Known rows, with every step that occurs:
R-B: [-0.11  0.01  0.11  0.11  0.04  0.30 -0.09 -0.15 -0.07  0.07  0.20  0.15
  0.03 -0.21  0.44  0.07 -0.08  0.46  0.42 -0.13 -0.01  0.31 -0.34 -0.06
 -0.31]
X-R-A-V-B-P: [ 0.43 -0.10  0.06 -0.10  0.08 -0.40  0.03  0.17  0.32  0.07 -0.12  0.23
 -0.23 -0.02 -0.21 -0.08  0.16 -0.75  0.11 -0.07 -0.09 -0.09  0.19  0.18
 -0.24]
R-Y: [-0.03  0.01 -0.09  0.04 -0.06 -0.04  0.40  0.35 -0.14  0.14  0.34 -0.13
  0.34 -0.23  0.23  0.09  0.04  0.15 -0.10  0.10 -0.21  0.48 -0.20  0.09
 -0.34]
X-R-A-V: [ 0.37 -0.19 -0.15 -0.30 -0.04 -0.36  0.21  0.29 -0.05  0.06  0.08  0.13
 -0.29  0.00 -0.48 -0.06  0.19 -0.71 -0.05 -0.11 -0.04 -0.14  0.35  0.38
 -0.22]
J-V-A-P-B-R-Y: [-0.33 -0.16 -0.17  0.67  0.15  0.12  0.34 -0.21 -0.42 -0.09  0.12  0.09
  0.54 -0.08 -0.23  0.09 -0.05  0.35 -0.21  0.05  0.27  0.15 -0.17  0.11
  0.13]
V-Y: [-0.24 -0.17  0.00 -0.01  0.00  0.21 -0.08  0.32 -0.10  0.14  0.32 -0.04
 -0.23 -0.02  0.01 -0.07  0.27  0.09 -0.42 -0.39 -0.34  0.64 -0.32 -0.04
 -0.33]
X-P: [-0.22  0.00 -0.10 -0.58 -0.15 -0.07  0.07  0.10 -0.48  0.04 -0.09 -0.07
  0.15  0.11  0.30 -0.02  0.05  0.15 -0.05  0.12 -0.02  0.04 -0.02  0.12
  0.24]
A-P: [-0.38 -0.03 -0.03  0.04  0.05  0.23  0.10  0.21 -0.60 -0.12 -0.36 -0.17
  0.22  0.21 -0.08  0.15 -0.05  0.01  0.05 -0.36 -0.27  0.28 -0.04  0.12
 -0.21]
A-V: [ 0.11 -0.01 -0.09 -0.32  0.19  0.18 -0.12  0.37 -0.32 -0.17  0.04 -0.15
  0.24  0.16 -0.24  0.12 -0.07 -0.07  0.20 -0.50 -0.08 -0.10  0.19  0.20
 -0.31]
B-R-X-P: [-0.06  0.03  0.02 -0.36 -0.11 -0.20  0.01 -0.43  0.16  0.07 -0.03 -0.11
 -0.28  0.10 -0.03 -0.16  0.25  0.22 -0.05  0.23  0.30 -0.33  0.12  0.03
  0.01]
X-P-B-R-Y: [ 0.19  0.03 -0.28  0.12  0.17 -0.11  0.00 -0.19 -0.09  0.12 -0.01 -0.23
  0.15  0.04  0.23 -0.06  0.07  0.13 -0.42  0.24  0.23  0.14  0.13 -0.33
  0.56]
J-V-A: [-0.65 -0.22  0.04 -0.16 -0.12  0.05  0.32 -0.03 -0.52 -0.05  0.42  0.37
  0.41 -0.07 -0.07  0.09 -0.07  0.54  0.04  0.08  0.09  0.08 -0.26  0.34
 -0.16]
J-V-B: [-0.45 -0.16  0.08 -0.02  0.04  0.06 -0.18 -0.06 -0.20  0.03  0.44  0.23
  0.31 -0.05  0.03  0.18 -0.19  0.25  0.75  0.02  0.25  0.06 -0.38  0.30
 -0.13]
R-A-P-X: [-0.19  0.06  0.10  0.01 -0.40  0.03  0.19 -0.33 -0.67 -0.04 -0.32 -0.08
 -0.16  0.10  0.04  0.04 -0.20 -0.57 -0.18  0.02 -0.08  0.08  0.12  0.14
  0.12]
P-B-R: [-0.01 -0.03 -0.07  0.32  0.42  0.04 -0.24 -0.26  0.06  0.17  0.27 -0.01
 -0.13  0.23 -0.18  0.01 -0.04  0.32 -0.37 -0.03 -0.01  0.31  0.09 -0.52
  0.06]
J-V-B-R-X-P-Y: [-0.16  0.11  0.17  0.19 -0.02 -0.04 -0.27 -0.38  0.19  0.06  0.24 -0.02
 -0.02 -0.10  0.00 -0.05  0.07  0.09  0.66  0.25  0.62 -0.37 -0.16  0.05
  0.22]
J-V: [-0.47 -0.07 -0.11 -0.22 -0.03  0.00  0.04  0.04 -0.38  0.06  0.44  0.10
  0.33  0.04  0.06  0.24 -0.06  0.25  0.28  0.04  0.13 -0.10 -0.21  0.50
 -0.17]
X-P-B-R-A-V-J: [ 0.45 -0.05 -0.30 -0.03  0.22 -0.15  0.03 -0.44 -0.44 -0.07 -0.17 -0.09
 -0.14  0.19  0.02 -0.11 -0.03 -0.27 -0.31  0.11  0.37 -0.14  0.20 -0.19
  0.62]
X-P-B: [-0.13 -0.02 -0.35 -0.26  0.02  0.11 -0.16  0.01 -0.25  0.02 -0.09 -0.12
  0.20  0.03  0.32  0.01 -0.18  0.16 -0.26  0.08  0.07  0.07  0.10 -0.35
  0.63]
B-R: [-0.11 -0.05  0.35 -0.04  0.28 -0.28  0.06 -0.21 -0.20  0.24  0.25  0.09
 -0.28  0.35 -0.25 -0.05  0.25  0.29 -0.15 -0.02 -0.04  0.28  0.01  0.06
 -0.40]
X-R: [-0.11 -0.19 -0.07 -0.37 -0.04 -0.27  0.21  0.66  0.14  0.06  0.19  0.16
 -0.20  0.03 -0.43 -0.08  0.23  0.00 -0.10  0.04 -0.28  0.06  0.08  0.26
 -0.24]
R-B-P-X: [-0.02  0.28  0.32  0.24 -0.12  0.31 -0.24 -0.20  0.53 -0.01 -0.14  0.04
  0.12 -0.18  0.75  0.11 -0.15  0.49  0.10  0.14 -0.16 -0.03 -0.29 -0.13
  0.01]
R-X-P-B: [-0.14  0.00 -0.53 -0.51 -0.37  0.26 -0.25 -0.14  0.28 -0.14 -0.09 -0.24
  0.08 -0.22  0.31 -0.11 -0.18  0.20 -0.05  0.21  0.18 -0.48  0.13 -0.38
  0.47]
V-B-P-X-R: [-0.11  0.03  0.45  0.01 -0.12 -0.06 -0.27  0.28  0.76 -0.03 -0.11  0.20
  0.00 -0.02  0.07 -0.02 -0.20  0.14  0.15  0.21 -0.24  0.00 -0.22 -0.17
  0.08]
A-V-B: [ 0.11 -0.06  0.08 -0.12  0.22  0.23 -0.32  0.26 -0.14 -0.20  0.06 -0.04
  0.20  0.06 -0.26  0.08 -0.25 -0.10  0.65 -0.53  0.04  0.03  0.01  0.01
 -0.26]

Rows:
[ 0.42 -0.12  0.21  0.07  0.25 -0.39  0.32 -0.55 -0.54  0.10  0.15  0.16
 -0.47  0.30 -0.34 -0.12  0.25 -0.39 -0.06 -0.06  0.19  0.09  0.07  0.23
 -0.36] | B-R-A-V-J
[ 0.37 -0.01 -0.27 -0.03  0.20 -0.12 -0.19 -0.47 -0.35  0.07 -0.16 -0.18
 -0.05  0.18  0.09 -0.04 -0.02 -0.33 -0.32  0.02  0.36 -0.11  0.35 -0.23
  0.60] | X-P-B-R-A-V
[ 0.07  0.21  0.12 -0.15 -0.11 -0.17 -0.03 -0.37  0.26  0.12 -0.03 -0.26
 -0.44  0.10 -0.06 -0.22  0.33  0.15 -0.06  0.27  0.26 -0.29  0.20 -0.17
  0.11] | B-R-X-P-Y
[-0.09  0.00 -0.20  0.46  0.17  0.33 -0.19 -0.28 -0.02 -0.14 -0.34 -0.27
  0.06  0.16 -0.23 -0.01 -0.13 -0.01 -0.15 -0.20  0.10 -0.01  0.15 -0.39
  0.17] | A-P-B-R-X
[-0.02  0.08  0.07 -0.15 -0.46  0.08 -0.01  0.50  0.44 -0.08  0.09  0.01
 -0.26 -0.29 -0.26 -0.04 -0.13  0.22 -0.05  0.22 -0.05 -0.36  0.06  0.19
  0.29] | P-X-R-B
[-0.03  0.17  0.24  0.27  0.16  0.22 -0.15 -0.26  0.43  0.13 -0.08  0.14
  0.18 -0.10  0.86  0.14 -0.01  0.46  0.24  0.01 -0.17  0.24 -0.40 -0.14
 -0.33] | R-B-P
[-0.14  0.09  0.04  0.20 -0.30  0.27  0.04  0.45 -0.01 -0.26 -0.50 -0.18
  0.00 -0.11 -0.32  0.03 -0.15 -0.05  0.01 -0.09 -0.09 -0.26  0.08  0.22
  0.34] | A-P-X-R-B
[ 0.05 -0.19 -0.12 -0.06 -0.14 -0.32  0.37  0.19 -0.29  0.07 -0.16  0.16
 -0.31  0.02 -0.35 -0.07  0.23 -0.67 -0.15  0.02 -0.13  0.09  0.18  0.30
 -0.16] | X-R-A-P
[ 0.12  0.45  0.37  0.56  0.13  0.27 -0.17 -0.18  0.56  0.13 -0.05 -0.05
  0.01 -0.20  0.79  0.07  0.11  0.37  0.25 -0.01 -0.23  0.28 -0.31 -0.41
 -0.24] | R-B-P-Y
[ 0.56  0.10  0.15  0.13  0.04 -0.31  0.04  0.22  0.46  0.06 -0.09  0.09
 -0.32 -0.08 -0.27 -0.10  0.24 -0.81  0.12 -0.03 -0.12 -0.05  0.25 -0.01
 -0.13] | X-R-A-V-B-P-Y
[-0.20  0.04 -0.31 -0.76 -0.49  0.09 -0.06 -0.08  0.12 -0.08 -0.13 -0.16
  0.05 -0.14  0.31 -0.11 -0.01  0.18  0.14  0.21  0.13 -0.48  0.04 -0.01
  0.20] | R-X-P
[ 0.31 -0.12 -0.08 -0.23 -0.02 -0.13  0.35 -0.25 -0.70 -0.11  0.10  0.13
 -0.19  0.05 -0.08 -0.01  0.01 -0.58  0.11 -0.15  0.02  0.01  0.02  0.27
 -0.30] | R-A-V-J
[-0.07  0.18  0.26 -0.24 -0.25 -0.19  0.01  0.46  0.77  0.02 -0.17  0.03
  0.02  0.08  0.13  0.03  0.01  0.16 -0.52  0.30 -0.45 -0.32  0.04  0.05
  0.13] | B-P-X-R
[ 0.09 -0.13 -0.04 -0.01 -0.02 -0.06  0.07  0.41  0.31  0.07  0.14  0.21
 -0.21 -0.27 -0.13 -0.08  0.17  0.17  0.23  0.01 -0.04  0.02 -0.09  0.18
 -0.21] | X-R-B
[ 0.48  0.11  0.13  0.15  0.02  0.04 -0.18  0.57  0.67 -0.21 -0.18 -0.16
  0.32 -0.14 -0.17  0.05 -0.14 -0.26  0.25 -0.15 -0.03 -0.31  0.07  0.05
  0.04] | A-V-B-P-X-R-Y
[ 0.38  0.23  0.31  0.27  0.10 -0.09 -0.16 -0.38 -0.01  0.07 -0.10  0.00
 -0.10  0.05  0.22  0.02 -0.02 -0.72  0.35 -0.19 -0.05  0.16  0.12 -0.22
 -0.20] | R-A-V-B-P-Y
[ 0.34  0.00 -0.11  0.37  0.41 -0.03 -0.20 -0.56 -0.13  0.14  0.15 -0.05
 -0.24  0.19 -0.17 -0.01 -0.07 -0.29 -0.31 -0.14  0.18  0.18  0.31 -0.43
  0.09] | P-B-R-A-V
[-0.37 -0.04  0.21  0.12  0.16 -0.01 -0.26 -0.13  0.17  0.05  0.23  0.23
  0.44  0.02  0.37  0.20 -0.10  0.24  0.54  0.10  0.14  0.00 -0.42  0.20
 -0.16] | J-V-B-P
[-0.09  0.07 -0.06  0.17 -0.35  0.12  0.31  0.70 -0.07 -0.21 -0.36 -0.32
  0.13 -0.11 -0.44 -0.01 -0.08 -0.18 -0.26  0.01 -0.19 -0.20  0.14  0.26
  0.30] | A-P-X-R-Y
[-0.06 -0.07 -0.20  0.32  0.05  0.08  0.07 -0.51 -0.63  0.05 -0.25  0.01
 -0.03  0.11  0.17  0.08 -0.20 -0.59 -0.17 -0.12 -0.06  0.41  0.11 -0.23
  0.06] | R-A-P-B
[-0.32 -0.16 -0.04  0.34  0.01  0.36  0.19 -0.30 -0.23 -0.30 -0.31  0.12
  0.15  0.02 -0.34 -0.12 -0.14  0.45 -0.39 -0.09 -0.03  0.25  0.05 -0.48
  0.08] | V-A-P-B-R-X
[ 0.19  0.01  0.10  0.11  0.08 -0.13  0.01  0.35  0.70  0.11 -0.03  0.23
 -0.08 -0.20  0.21 -0.02  0.23  0.17  0.07  0.08 -0.18  0.00 -0.15  0.08
 -0.25] | X-R-B-P
[ 0.00 -0.03 -0.21  0.17  0.20  0.13 -0.30 -0.40  0.41  0.09  0.24 -0.10
 -0.17  0.01 -0.13 -0.06 -0.08  0.35 -0.23  0.09  0.17 -0.06  0.16 -0.56
  0.12] | P-B-R-X
[ 0.26 -0.07 -0.13 -0.32  0.16  0.11  0.27  0.41 -0.51 -0.36  0.08 -0.02
  0.06  0.08 -0.36  0.06 -0.04  0.01  0.21 -0.35 -0.09 -0.17 -0.05  0.30
 -0.31] | A-V-J
[ 0.07  0.22  0.17 -0.01 -0.29 -0.20  0.18  0.54  0.84  0.03 -0.09 -0.10
  0.14 -0.11  0.22  0.02  0.05  0.12 -0.52  0.38 -0.41 -0.23 -0.02  0.08
  0.13] | B-P-X-R-Y
